Each row was made from one small tree. The marks that hang from a mark follow it in brackets, in alphabetical order. Every link used is in the known rows. Write each row's tree.
Known rows:
varu{sagiz{fimi}}: [ 0.08 -0.12  0.20 -0.06  0.38  0.15 -0.06 -0.02  0.02 -0.09  0.24  0.22
 -0.13 -0.17 -0.12  0.30 -0.22  0.07 -0.18  0.39 -0.21 -0.11]
varu{rubado sagiz}: [ 0.00 -0.21  0.08 -0.10  0.08  0.14  0.50  0.19 -0.07 -0.03 -0.03  0.01
 -0.18 -0.10 -0.48  0.24  0.43 -0.08 -0.14 -0.03  0.19  0.06]
detusus{fimi{vutaz} ninib{rubado{sagiz varu}}}: [ 0.07 -0.09  0.01 -0.27 -0.47 -0.31  0.23 -0.21 -0.06 -0.41 -0.23 -0.09
  0.04 -0.05  0.56 -0.19  0.40  0.03 -0.03 -0.19  0.24  0.13]
rubado{ninib sagiz{fimi{detusus vutaz} varu}}: [ 0.01  0.18 -0.01 -0.09  0.38  0.08 -0.62 -0.41  0.20  0.02 -0.07  0.14
 -0.30  0.15  0.23 -0.43 -0.66  0.02 -0.48  0.01 -0.27 -0.49]
fimi{detusus sagiz{rubado} vutaz}: [-0.25 -0.02 -0.42  0.66  0.14 -0.05  0.46  0.27  0.09  0.34  0.36 -0.47
  0.10  0.22 -0.39 -0.51  0.02 -0.13  0.10 -0.53 -0.01  0.25]
detusus{fimi{sagiz{rubado} vutaz}}: [-0.22 -0.04 -0.13  0.48 -0.07  0.08  0.53  0.06 -0.02 -0.09 -0.22 -0.34
  0.11  0.10  0.15 -0.26  0.42 -0.23  0.29 -0.32  0.08  0.35]
ninib{detusus{fimi{sagiz}}}: [ 0.26  0.37 -0.36 -0.08  0.09 -0.27 -0.09  0.08 -0.16 -0.05 -0.29 -0.32
  0.30 -0.16 -0.09  0.08  0.35  0.07  0.57  0.04  0.20  0.17]
rubado{ninib}: [ 0.34  0.29  0.28  0.21 -0.30  0.23 -0.24  0.22  0.23  0.14  0.01  0.44
 -0.36  0.14 -0.32  0.18 -0.01  0.12 -0.04  0.21 -0.05  0.21]
ninib{detusus rubado{sagiz}}: [ 0.33  0.13 -0.27 -0.32  0.08 -0.61 -0.04  0.14  0.06  0.20  0.50 -0.15
  0.16 -0.20 -0.38  0.02 -0.10  0.28 -0.09 -0.05  0.27  0.19]
sagiz{fimi rubado{ninib}}: [ 0.09 -0.23  0.31  0.26  0.03  0.39 -0.23 -0.04  0.22  0.03  0.19  0.38
 -0.28  0.08  0.07  0.30 -0.36  0.01 -0.10  0.37 -0.29 -0.08]
ninib{detusus rubado}: [ 0.18  0.14 -0.12 -0.19 -0.04 -0.44  0.00  0.34  0.07  0.41  0.63  0.05
  0.34 -0.10 -0.42  0.31 -0.10  0.22  0.17 -0.03  0.05  0.32]
fimi{detusus sagiz}: [ 0.15  0.20 -0.36  0.29  0.09 -0.02 -0.01  0.33  0.05  0.18  0.30 -0.39
  0.11  0.08 -0.59 -0.29 -0.02  0.01  0.25  0.04 -0.03  0.21]
fimi{sagiz{varu}}: [-0.05  0.12  0.34 -0.03 -0.32  0.28 -0.17  0.15 -0.23 -0.34 -0.09 -0.15
  0.06 -0.10 -0.11 -0.20 -0.02 -0.05  0.08  0.37  0.01  0.18]
fimi{detusus sagiz vutaz}: [-0.10  0.32 -0.40  0.51  0.17 -0.05  0.15  0.33  0.11  0.41  0.25 -0.40
  0.11  0.24 -0.44 -0.52  0.02 -0.02  0.12 -0.39 -0.11  0.27]
rubado{sagiz}: [ 0.43  0.13 -0.01  0.08 -0.17 -0.11 -0.07  0.03  0.14 -0.25  0.31  0.00
 -0.27 -0.04 -0.41 -0.20 -0.03  0.07 -0.16  0.03  0.16  0.16]
varu{sagiz{rubado{ninib{detusus}}}}: [ 0.15 -0.07 -0.03 -0.02  0.20 -0.30  0.23  0.14  0.03  0.25 -0.12  0.21
 -0.25 -0.20 -0.31  0.45  0.13  0.12 -0.20 -0.09  0.35 -0.18]
ninib{detusus}: [ 0.34  0.33 -0.22  0.03 -0.07 -0.33 -0.17  0.18  0.07  0.16  0.41  0.15
  0.15 -0.03 -0.48  0.26 -0.04  0.13  0.23 -0.14  0.08  0.10]
ninib{detusus{fimi} rubado{varu}}: [ 0.32  0.13  0.04 -0.40 -0.22 -0.46  0.14  0.06 -0.10 -0.14  0.16  0.04
  0.30 -0.21  0.20  0.40  0.20  0.11  0.37 -0.20  0.17  0.18]
varu{rubado sagiz{fimi{detusus{ninib}}}}: [-0.17 -0.47 -0.49 -0.32  0.51  0.09 -0.02 -0.18 -0.05 -0.02  0.02 -0.07
  0.13 -0.07 -0.23  0.26  0.05 -0.06  0.02  0.43 -0.11 -0.50]
varu{rubado{ninib} sagiz}: [ 0.06 -0.09  0.24 -0.13  0.07  0.28  0.29  0.17  0.00  0.16 -0.43  0.22
 -0.46 -0.05 -0.35  0.31  0.46  0.03 -0.30  0.11  0.21  0.01]
sagiz{fimi{detusus vutaz} varu{rubado}}: [-0.40 -0.13 -0.09 -0.06  0.35  0.28 -0.14 -0.22  0.03  0.11  0.28 -0.02
  0.19  0.22  0.03 -0.16 -0.38 -0.23 -0.05 -0.18 -0.41 -0.32]
ninib{detusus{fimi{sagiz vutaz}} rubado{varu}}: [-0.08  0.22 -0.07 -0.12 -0.04 -0.39  0.36  0.14 -0.25  0.14 -0.20 -0.40
  0.41 -0.14  0.44 -0.10  0.41  0.16  0.29 -0.52  0.17  0.37]
detusus{fimi{vutaz} ninib{rubado{sagiz}}}: [-0.03 -0.03 -0.29 -0.22 -0.20 -0.35  0.09 -0.18  0.10 -0.12 -0.18 -0.07
  0.16  0.05  0.28 -0.18  0.34  0.00  0.04  0.07  0.16  0.21]

Write each row's tree:
[-0.34 -0.30  0.12 -0.43 -0.06 -0.01 -0.44 -0.37 -0.04 -0.23  0.13  0.05
  0.22 -0.04  0.53 -0.22 -0.42  0.04 -0.35  0.47 -0.20 -0.16] | detusus{ninib{rubado{sagiz{fimi{vutaz} varu}}}}
[-0.37 -0.26  0.05  0.04  0.51  0.31  0.36 -0.04 -0.02  0.19  0.00  0.07
 -0.08  0.01  0.01  0.13  0.08 -0.05 -0.28 -0.15 -0.19 -0.10] | varu{rubado sagiz{fimi{vutaz}}}
[-0.30 -0.01  0.29  0.16 -0.21  0.29  0.15 -0.11 -0.12 -0.19 -0.84 -0.08
 -0.11  0.08  0.54 -0.24  0.27 -0.24  0.03 -0.04  0.08  0.09] | detusus{fimi{sagiz{rubado{ninib} varu} vutaz}}
[ 0.32  0.02  0.20  0.14 -0.35 -0.16  0.12  0.11 -0.04 -0.05  0.08  0.23
 -0.25 -0.09  0.01  0.34  0.07  0.13 -0.02 -0.36  0.27 -0.09] | sagiz{rubado{ninib{detusus} varu}}
[-0.01 -0.03  0.48 -0.23 -0.37  0.45 -0.16  0.01 -0.07 -0.11 -0.34  0.34
 -0.29  0.07 -0.08  0.18  0.15 -0.11 -0.14  0.25  0.04 -0.06] | sagiz{varu{rubado{ninib}}}
[-0.06 -0.09  0.40 -0.05 -0.27  0.33 -0.02 -0.09 -0.21 -0.44 -0.80 -0.08
 -0.12 -0.09  0.38 -0.03  0.22 -0.21  0.15  0.38  0.14  0.02] | detusus{fimi{sagiz{rubado{ninib} varu}}}
[ 0.44  0.47 -0.07 -0.11 -0.06 -0.40 -0.05 -0.28  0.02 -0.15 -0.60  0.08
 -0.32 -0.03  0.46 -0.13  0.32  0.18 -0.11 -0.67  0.37 -0.17] | rubado{ninib{detusus{fimi{vutaz}}} sagiz varu}
[-0.27 -0.19 -0.20 -0.35 -0.24 -0.09 -0.23  0.16 -0.20 -0.03  0.10 -0.36
  0.49 -0.08 -0.15 -0.24 -0.10 -0.02  0.20  0.63 -0.01  0.06] | fimi{detusus{ninib{rubado}} sagiz{varu}}
[-0.21  0.01 -0.01 -0.47  0.37 -0.37 -0.36 -0.29 -0.05  0.10  0.34 -0.05
  0.31 -0.18  0.33 -0.14 -0.60  0.18 -0.34 -0.05 -0.12 -0.18] | ninib{detusus rubado{sagiz{fimi{vutaz} varu}}}
[-0.11  0.03 -0.16 -0.49  0.03 -0.04 -0.01 -0.11 -0.44 -0.32 -0.67 -0.45
  0.41 -0.22  0.12  0.08  0.48 -0.15  0.46  0.06  0.28 -0.11] | ninib{detusus{fimi{sagiz{varu{rubado}}}}}
[ 0.22  0.16 -0.12 -0.12 -0.03 -0.03 -0.10  0.17  0.06  0.38 -0.17  0.20
 -0.09  0.06 -0.38  0.36  0.28  0.16  0.09 -0.09  0.17 -0.03] | varu{rubado{ninib{detusus}}}
[ 0.09 -0.12 -0.10 -0.32 -0.41 -0.15 -0.01  0.01  0.04 -0.14 -0.02  0.16
  0.33  0.00  0.08  0.31  0.30 -0.02  0.42  0.54  0.02  0.29] | detusus{fimi ninib{rubado}}
[-0.21 -0.25  0.32  0.15 -0.33  0.25  0.15  0.13 -0.24 -0.40  0.03 -0.23
  0.06 -0.14 -0.07 -0.20 -0.01 -0.19  0.05  0.23  0.10  0.14] | fimi{sagiz{rubado varu}}
[-0.09  0.02  0.02  0.61 -0.11  0.12  0.41  0.21  0.01  0.23 -0.10 -0.27
 -0.27  0.19  0.04 -0.46  0.12 -0.02 -0.14 -0.64  0.08  0.06] | fimi{detusus sagiz{rubado{ninib varu}} vutaz}
[-0.14  0.08 -0.49  0.23  0.19  0.00 -0.39 -0.13  0.24  0.21  0.42  0.14
  0.25  0.30 -0.05 -0.08 -0.37 -0.02  0.16  0.10 -0.42 -0.20] | sagiz{fimi{detusus{ninib} vutaz}}
[-0.52 -0.04 -0.26 -0.13 -0.15 -0.13 -0.04  0.13 -0.15  0.22  0.02 -0.36
  0.49  0.10  0.01 -0.44 -0.08 -0.04  0.08  0.19 -0.09  0.13] | fimi{detusus{ninib{rubado}} sagiz{varu} vutaz}
[ 0.06 -0.28 -0.25  0.30  0.30  0.05 -0.05 -0.05  0.24  0.01  0.80 -0.01
  0.09  0.10 -0.29  0.07 -0.57 -0.13  0.11  0.10 -0.33 -0.18] | sagiz{fimi{detusus} rubado}
[-0.23 -0.24 -0.16  0.30  0.70  0.04  0.20 -0.09  0.24  0.44  0.08  0.17
 -0.28  0.12 -0.03  0.03 -0.36 -0.06 -0.39 -0.20 -0.22 -0.34] | varu{sagiz{fimi{detusus vutaz} rubado{ninib}}}
[-0.01 -0.23  0.17 -0.03  0.16  0.27 -0.42 -0.26  0.13 -0.09  0.22  0.25
 -0.13  0.07  0.08  0.11 -0.70 -0.16 -0.14  0.38 -0.33 -0.44] | sagiz{fimi{detusus} rubado{ninib} varu}
[-0.02  0.03  0.56  0.13  0.18  0.31  0.05 -0.11 -0.01  0.04 -0.29  0.42
 -0.49 -0.04  0.48  0.12 -0.11  0.16 -0.52 -0.15 -0.22 -0.22] | rubado{ninib varu{sagiz{fimi{vutaz}}}}
[ 0.11 -0.37  0.42  0.26 -0.22  0.29  0.12 -0.08 -0.01 -0.47  0.57  0.15
 -0.14 -0.08  0.27  0.22 -0.27 -0.06 -0.02  0.01 -0.22 -0.10] | sagiz{fimi rubado{varu}}
[-0.12 -0.03  0.42  0.61 -0.39  0.31  0.44  0.25 -0.09  0.03 -0.30 -0.12
 -0.36  0.08  0.28 -0.32  0.30  0.04 -0.21 -0.47  0.12  0.26] | fimi{sagiz{rubado{ninib varu}} vutaz}
[-0.17 -0.30  0.35 -0.30 -0.02  0.50 -0.30 -0.21 -0.12 -0.35  0.13  0.15
  0.08 -0.04  0.12  0.22 -0.24 -0.16  0.00  0.41 -0.29 -0.22] | sagiz{fimi varu{rubado}}
[-0.06 -0.31  0.55 -0.01 -0.11  0.48 -0.42 -0.24  0.03 -0.27  0.00  0.43
 -0.21 -0.02  0.32  0.23 -0.51 -0.12 -0.19  0.53 -0.29 -0.28] | sagiz{fimi rubado{ninib} varu}
[ 0.15  0.51 -0.37  0.09  0.07 -0.41  0.03 -0.06  0.11  0.20 -0.01  0.12
  0.24  0.13 -0.03  0.15  0.21  0.00  0.39 -0.52  0.08  0.14] | ninib{detusus{fimi{vutaz}}}
[ 0.37  0.54 -0.35 -0.09  0.18 -0.46 -0.21 -0.22  0.17  0.16 -0.56  0.09
 -0.20  0.07  0.14 -0.11  0.24  0.16 -0.05 -0.44  0.29 -0.07] | rubado{ninib{detusus{fimi{vutaz}}} sagiz}
